Known rows, with every way that one mark hangs from another:
E(L(W Y(A)) Z(S)): [ -5.7   7.0  17.3   0.7 -18.4   3.5   1.4   4.5  16.3 -19.1  39.3  11.0
  24.8  -4.1  -0.4   7.1   4.8  12.0  -0.4 -24.8  16.3  21.3  27.9  -9.3
  25.3   9.3  -1.4]
L(E(Z(S(A(K)) Y)) W): [-23.4 -16.4   4.5  17.1 -13.8   9.4   0.8   1.3  17.7 -10.7 -25.9 -20.0
  16.9   0.1  -1.8  12.2  -9.5 -23.4  -6.3 -49.1   0.0   1.1  22.2  20.6
   5.5   7.3  25.2]
S(A(K(L(E) P))): [  4.3 -10.9  -5.4  -7.4  14.5  -4.6   3.4  -8.0   4.9  -1.9 -15.4   3.6
  -8.0  -2.4   0.8  -9.7  26.5   2.8  -2.3   7.2  -8.5 -15.5 -10.0  14.5
 -24.0   6.4 -14.9]
A(K): [  5.0  -2.2  -1.3  12.9   4.4  -1.1   6.9  -5.4  16.0   3.3 -28.3   2.0
  -5.4  11.9  -1.6  -9.1 -19.5  16.2  12.2  10.4   7.5 -19.2 -23.3  10.7
  -1.3  -1.5  -6.1]
L(W Y(A(K))): [ -1.0  12.6   2.0 -10.5  -5.6   0.1   1.2 -11.6   3.1  -1.8  -2.0   2.0
   5.8  14.5  -3.1  -4.1 -28.8 -12.6  -3.2 -15.4  24.2 -13.4  -0.7 -19.6
  -0.1   5.8  14.7]
Y(A): [  7.1  10.8   7.4  -9.5  -8.0  -3.7   8.2   1.5   3.8   3.0  24.7  -0.9
 -19.2  10.9   1.7 -11.3  -5.9  32.2   4.6  24.2  18.4 -14.9 -23.4  -2.8
   1.6   2.6 -22.5]
S(A(K(L(E))) Z(V Y)): [-19.9 -10.4   3.3   5.1   5.0  -3.9  -9.5   4.2 -11.0   3.4 -34.2  -5.2
  -5.2  11.0   5.5  -7.2  -2.8  11.5 -13.3 -22.7 -17.7   2.2   4.9  32.3
 -14.5  -8.3  -0.3]
Z(S): [  6.8  -7.0   9.3  -0.7 -10.6   6.5  13.8  10.2  12.5   5.5  -2.3 -11.4
  -6.1   7.1  -2.2  -1.9 -31.8   2.6   7.4   7.2   5.0  -1.5 -12.2  16.6
   7.4  -1.4 -12.5]
K(L(Y(A))): [ 11.2  15.0   5.9 -29.7  -3.7   5.3   0.0  -3.0  -3.0  -2.3  31.7  18.3
  -7.3   9.6  -0.1  -7.4 -17.3   8.8  -0.3  11.7  15.9   8.4  -4.5  -8.9
  -2.9   4.6 -20.7]
P(K(A(S(Z)))): [  5.9  -5.4 -10.1  -4.1  -0.8  -5.0  -8.0  -0.1 -12.5  11.6  25.2  13.1
 -31.7   2.9   0.9   3.1  27.2  38.4  20.9  10.9 -19.9 -12.0 -17.6  16.2
   8.1   6.8   4.0]
K(A(S W) L(E Y) P): [ 20.1   0.5 -22.5  -3.5  14.7  -1.2   1.0  -8.3  -2.8  -1.5  -2.7   2.3
   7.0 -23.9  -7.4  14.5  24.3 -39.4   5.5  20.7 -12.7   9.8   5.8 -36.6
  -3.7  -1.9  19.5]
L(Y(A(S W))): [  1.9   8.1 -10.3   2.4  -6.9  -9.7   2.1  -0.3  -4.4  -3.0   5.5  -8.3
  14.3   2.3   0.3   5.8 -18.4   4.3  -0.6  16.7  22.5  -9.3 -12.7 -34.4
  12.7   2.0  20.7]
Z(V Y(A(K(P) S W))): [  2.6   9.5 -10.7  18.4  16.5 -13.9   3.6   2.0   9.3  13.4 -59.3 -18.9
  14.1  -5.4   3.5   1.3  20.0  -3.3 -14.8  16.3  -6.0  -6.8 -19.6 -21.3
  -6.9 -12.6  19.1]
S(A(K) Z): [-18.5 -12.4   0.8   6.8  -1.1 -16.8   5.3   0.7  -8.5   7.0  -4.4   1.7
 -19.2  15.6   5.4 -11.3  -7.4  47.5  -0.9   6.1  -8.5 -36.0 -21.9  33.5
   4.8  11.3  -7.5]
L(E Y): [ -4.6  -0.3   7.1  -0.8  -9.7   7.5   0.0  -2.3   2.1  -6.7   0.5 -11.8
   3.1   6.2  -4.7  -5.7 -35.9 -24.6   8.4 -10.2  19.7   5.4   6.7 -11.3
   3.9  -7.8   4.9]
K(A(S(Z)) L(W Y) P): [  8.5   2.4 -16.9 -16.9   8.6   2.2   5.1  -5.2 -14.6  12.6  36.0  10.7
  -3.2 -21.7  -6.5   7.8  19.9 -22.9   0.4  10.1 -29.8   2.6  14.3 -10.2
   0.5  13.1  -0.4]
P(K(A L(E(Z(V)) Y))): [ 15.3   3.8  10.0 -20.1   5.6  13.3 -20.5  -6.0 -10.8  -4.0  32.4  32.0
 -11.5  -5.9  -2.3   3.3  33.1 -10.6   8.8 -24.7  -8.8  44.3  17.1   4.9
  -1.1  -5.3   1.4]
P(K(A(S(Z(V))) L)): [ 16.2  -2.8  -7.6 -14.7  10.0  -2.2 -10.1   1.9 -21.8  16.3  19.6  21.6
 -25.6  -1.9   0.7   1.8  36.4  32.3  13.0   8.9 -29.9   9.3 -12.7  20.8
  -6.6  -0.8  -1.1]
S(A(K W(L)) Z(V Y)): [-23.4  -7.3  -0.5  23.8   5.9 -15.9  -5.8   5.6 -19.5  -2.3 -62.9  -2.0
   0.0  22.1   8.9  -1.5 -23.1   8.4 -22.1  -6.9  -7.6 -22.7 -11.2  21.1
   6.6 -10.6  -5.7]
Y(A(K(L) S(Z) W)): [  2.0  -0.3 -21.2  21.4  15.1 -18.7  -4.7  -6.7  -1.5   1.0 -15.2  10.4
  -0.4  -4.1   5.7   4.1  16.2  48.2   0.7  35.7  -0.2 -26.9 -21.7  -8.6
  -6.1  12.8  19.9]
L(E(Z(S(A) V)) W): [-17.5 -15.9  16.7   7.5 -17.2   1.8   9.2  10.5  -2.9  -3.2  13.2 -24.7
  16.5  -6.2  -2.4   4.0   0.2 -11.4  -6.6 -32.7   1.8   9.9  23.0  22.3
   7.2  -0.5   6.6]
W(L(E Y(A(K)))): [ -0.1   3.3   3.1  -5.3  -0.1   2.4 -13.9  -9.5  11.2 -20.7  -7.9  12.0
  -0.9  20.3   3.3  -5.9 -17.2 -12.2  -7.7  -7.0  30.3 -18.3  -5.0 -29.2
 -13.1  -5.9  -4.0]
L(E(Z(S(A))) W Y): [-19.2 -14.7  12.2  -0.5 -23.7   8.4   3.9   4.4  -1.3 -13.0  26.7 -16.5
  18.9  -4.4  -3.6   9.6 -19.5 -30.2  -5.7 -42.3  10.0  10.2  32.7   7.9
  16.8  11.3  17.6]
K(A L(W Y)): [ 16.7  10.4  -3.4 -26.6  -2.6  13.9   6.1  -9.4  -9.6   1.2  24.8  17.5
   1.6   3.5 -11.2   7.1 -21.1 -35.7  10.5  -5.8  -1.0  12.9  12.0  -9.4
   5.4   2.3  -6.1]

Rows:
[-14.7  11.7   7.2  16.2  -0.1  -8.8  -9.1   9.5 -20.0  -2.4 -19.7  -3.0
  -8.3  16.2   9.8  -4.3 -20.3   9.1 -19.8  13.0   7.5  -8.4  -8.2  -2.8
   8.0 -14.4 -21.0]
S(Z(V Y(A(W(L)))))
[  0.0   6.4  -9.2   3.6  -1.8   0.8  -0.3  -0.2  23.7   3.2 -25.9  -8.5
   1.6  12.1   1.4   1.5  -3.0  17.4   3.4   7.3   7.2 -17.3 -21.9 -10.0
  -5.3  -1.8   9.4]
Z(Y(A(K S)))
[ -1.2   2.2  -8.9 -15.6   9.4  -4.3  -6.9  -0.4  -7.2   0.7  39.4   0.7
  -6.5 -18.3   5.1  -5.2  30.0   3.7  -8.4  17.1  -7.5  -0.6   8.6 -20.9
 -20.0   9.9  -1.2]
K(L(E Y(A(S(Z)))) P)
[  6.7   2.8  -1.3 -11.2   5.5  15.2   3.2 -11.0  -4.7  -4.1   3.6  -3.3
  14.6 -14.7  -6.5  -3.1 -10.7 -60.5  -0.1 -14.3   6.6  15.7  27.2 -15.1
 -12.1   0.7  -1.7]
K(L(E W Y) P)
[ 15.0  -3.8   2.2  -5.1   2.6  14.7 -12.2  -9.3  -5.1  -6.8  -2.7  13.0
 -13.0   7.2   1.7  -5.9   6.0   0.2  19.6 -10.2  14.3   8.0  -0.6  15.1
 -14.3  -0.9  -4.0]
P(K(L(E)))
[  8.6  -0.1 -13.7 -14.6   2.3  -0.1  -2.1   0.5  -9.1   6.7  36.3  18.4
 -14.1  -4.8  -4.0   5.8   3.1   9.6   9.9  18.3 -22.9   4.0   0.0  -3.2
   4.7   6.9  -2.3]
K(A(S(Z)) L(Y))
[-11.3  -5.8  20.1  17.5  -9.6  14.4  -1.9  16.5  17.9  -0.8 -18.4 -23.3
  10.2  -7.0   0.0   2.6 -17.7 -18.9  -2.6 -24.4  -4.5  36.2  18.5  15.9
   6.3 -16.2   0.8]
L(E(Z(S V Y)))
[ -7.6  -6.3   1.2  15.8  -1.6  -8.3   6.3  10.6  -9.7  15.6  -4.3 -15.0
  -0.4  -2.6   1.4  -8.7  -8.8  26.2   4.7  18.4  -9.7  -7.6 -13.1  13.7
   7.9  -7.0  -1.8]
A(S(Z(V)))
[-15.8  -2.9  -5.6  18.2  -7.2   3.0   2.1   8.5   3.3   8.1 -11.2 -16.4
  -4.0   1.3   1.9   0.5 -23.1  12.1   7.2   7.3 -10.3  -7.5  -6.7  13.9
  13.1  -1.2   0.0]
A(S(Z(Y)))
[ -3.7  14.4   8.3  19.7  -4.2 -12.2  -2.4  -1.5   9.7 -22.0  21.8  21.6
  18.8  -5.6   3.3   2.8  16.2  31.9   2.5   6.9  20.0  12.3   7.6 -21.2
  34.4   3.4  -2.8]
E(L(Y(A(W))) Z)
[ -9.5 -11.6   3.8  -3.8 -10.7   3.2   6.6   9.6  13.9   5.1 -39.2 -15.4
  -5.2  21.6   1.5   3.3 -31.1   4.8  -6.6 -21.9  -7.8  -8.6 -10.4  29.9
   2.7  -0.4   2.4]
Z(S(A(K)) Y)
[ 19.8   1.5  -3.3 -12.3   1.8   7.1   0.9  -5.0   2.2  -1.5  17.4  12.4
 -16.9  -1.5  -6.4   0.5  10.2  -4.5  19.9  16.6  -5.2   3.0  -4.2  -1.9
  -6.9  -5.4 -16.7]
K(A L(E))
[ 13.3   3.6   2.9 -20.9  -3.6  23.8  -7.2 -13.4 -15.9  -3.6   4.9  19.1
   3.8   9.9  -3.4   1.1 -29.3 -30.0  11.4 -34.6  15.7  17.5  15.1   9.2
   1.3   5.9   7.0]
P(K(L(W Y)))
[  6.0   6.6 -12.1  14.1  -3.3 -12.7   8.9   0.4   3.0  -0.9  -3.3 -11.2
   7.2   0.5   1.0   3.6  -0.8  25.4   8.0  33.8  19.8 -23.6 -26.1 -22.2
  10.0   1.4  10.1]
Y(A(S W))
[ -8.4   2.2  23.0   5.3  -8.8  11.4 -10.4  14.7  17.1 -15.1   1.3  -8.3
   3.6   3.5   6.2   2.2  -1.5 -12.7 -16.5 -15.5  10.3  20.2  13.1  -2.6
  -3.0 -14.4 -19.9]
W(L(E(Z(S V Y(A)))))
[-12.1 -10.2  -6.8  -2.2   1.2  -5.7   4.7  -8.7 -16.5   3.6  -4.6  10.9
  -5.0   9.6   0.9  -5.2  -7.2  22.2  -0.2  -7.8  -7.0 -26.7  -0.2  31.2
  -5.2  17.4  -1.7]
S(A(K(L(W))) Z)
[  6.5   5.0  -4.7  -2.3   4.2   2.3  -4.0 -15.8   9.7  -9.8  -7.5   4.9
   6.2   5.5  -1.3  -3.1  -0.3  -3.3   4.8  -6.7  22.0 -14.6   1.1 -12.6
 -24.5   4.1  10.3]
Y(A(K(L(E W))))
[ -7.6  10.8  19.6  -3.8  -8.2  -2.1  -6.4   3.8   0.9  -6.5  36.0  -2.3
   2.7  -4.2   1.4  -9.1   3.2   2.5  -6.3  -8.7  18.1  20.8  10.8 -15.8
   5.2  -6.9  -1.7]
L(E(Z(V)) Y(A))
[ 24.0  -2.1 -15.9 -12.6  13.1   2.7   5.4  -4.4  10.1   5.0  12.8   4.2
  -7.6 -21.4  -6.3   4.1  42.7 -11.5  14.8  32.7 -20.1   0.4  -6.5 -16.5
 -15.9  -0.3 -12.7]
K(A(S) L(E) P)
[  4.6  -2.5   1.2   7.3  19.4   5.5  -7.2 -13.1  18.0  -7.8  -3.3  19.8
   6.8 -22.0  -1.4  -3.7  19.9 -20.5  -0.1  -1.5  -5.2  17.1  13.9  -3.6
 -11.3   7.5  -2.2]
A(K(L(E(Z) Y) P))
[ 12.2   0.9 -12.2  -8.8  14.8  -4.6   8.7   1.3 -15.8  22.3  18.5   3.0
  -4.1 -22.9  -5.7   1.1  39.1  -4.2  -0.3  21.0 -38.8   3.2   3.7   2.4
  -9.3   1.4 -11.2]
K(A(S(Z(V))) L(W) P)
[-19.1 -13.8  18.9  -3.5 -19.9   6.2   5.1   9.7  -8.9  -5.0  16.5 -22.0
  25.5  -3.6  -4.3   6.1 -16.1 -32.7 -12.9 -48.7   6.0  23.9  35.7   8.2
  11.9   0.4  18.5]
L(E(Z(S(A) V)) W Y)
[ 25.3   8.4  -5.5 -21.9   9.6   5.1  14.7  -8.4  -4.3  11.0  19.6  14.9
 -12.3 -12.5  -9.1   0.2  20.9 -20.7   8.1  20.5 -18.7   0.6  -1.0   0.8
  -5.3   4.6 -27.5]
K(A L(W) P)
[-10.5  -5.6   8.9   4.7 -12.8  -1.2  11.8  18.9  -9.0   7.8 -40.2 -30.3
   8.4  14.5   1.7   6.3 -31.7 -11.4 -15.0 -16.0  -4.5   8.7  -2.3  22.9
  16.7 -14.1   4.8]
Z(S(A(W)) V Y)
[  5.3   8.1   3.7   9.1  11.7  -7.6   3.3   9.0  10.8  15.8 -52.2 -20.6
   2.0   1.2   5.1   1.0   2.8 -11.5 -24.3   1.1  -9.5   6.9 -12.2  -4.3
  -9.4 -13.3  10.7]
Z(S V Y(A(K(P) W)))
[ -2.5   1.6 -13.3  23.4  21.5 -28.8   2.3   1.3  -5.9  16.4 -26.1 -11.5
  -1.8 -13.3   7.8  -6.9  35.2  33.3 -13.2  34.9 -13.5 -23.5 -24.0 -11.5
  -8.2   0.9  16.5]
Y(A(K(P) S(Z(V)) W))
[ -8.7   3.1   0.9  15.4  -7.3   9.2 -11.4   2.0  24.0 -24.8   8.6  -0.8
   8.0  -1.8   4.7   6.9  15.7  -1.4  -0.7   5.7  15.2  -4.0   3.7 -21.4
   2.6  -1.8 -12.7]
W(L(E(Z(Y(A(S))))))
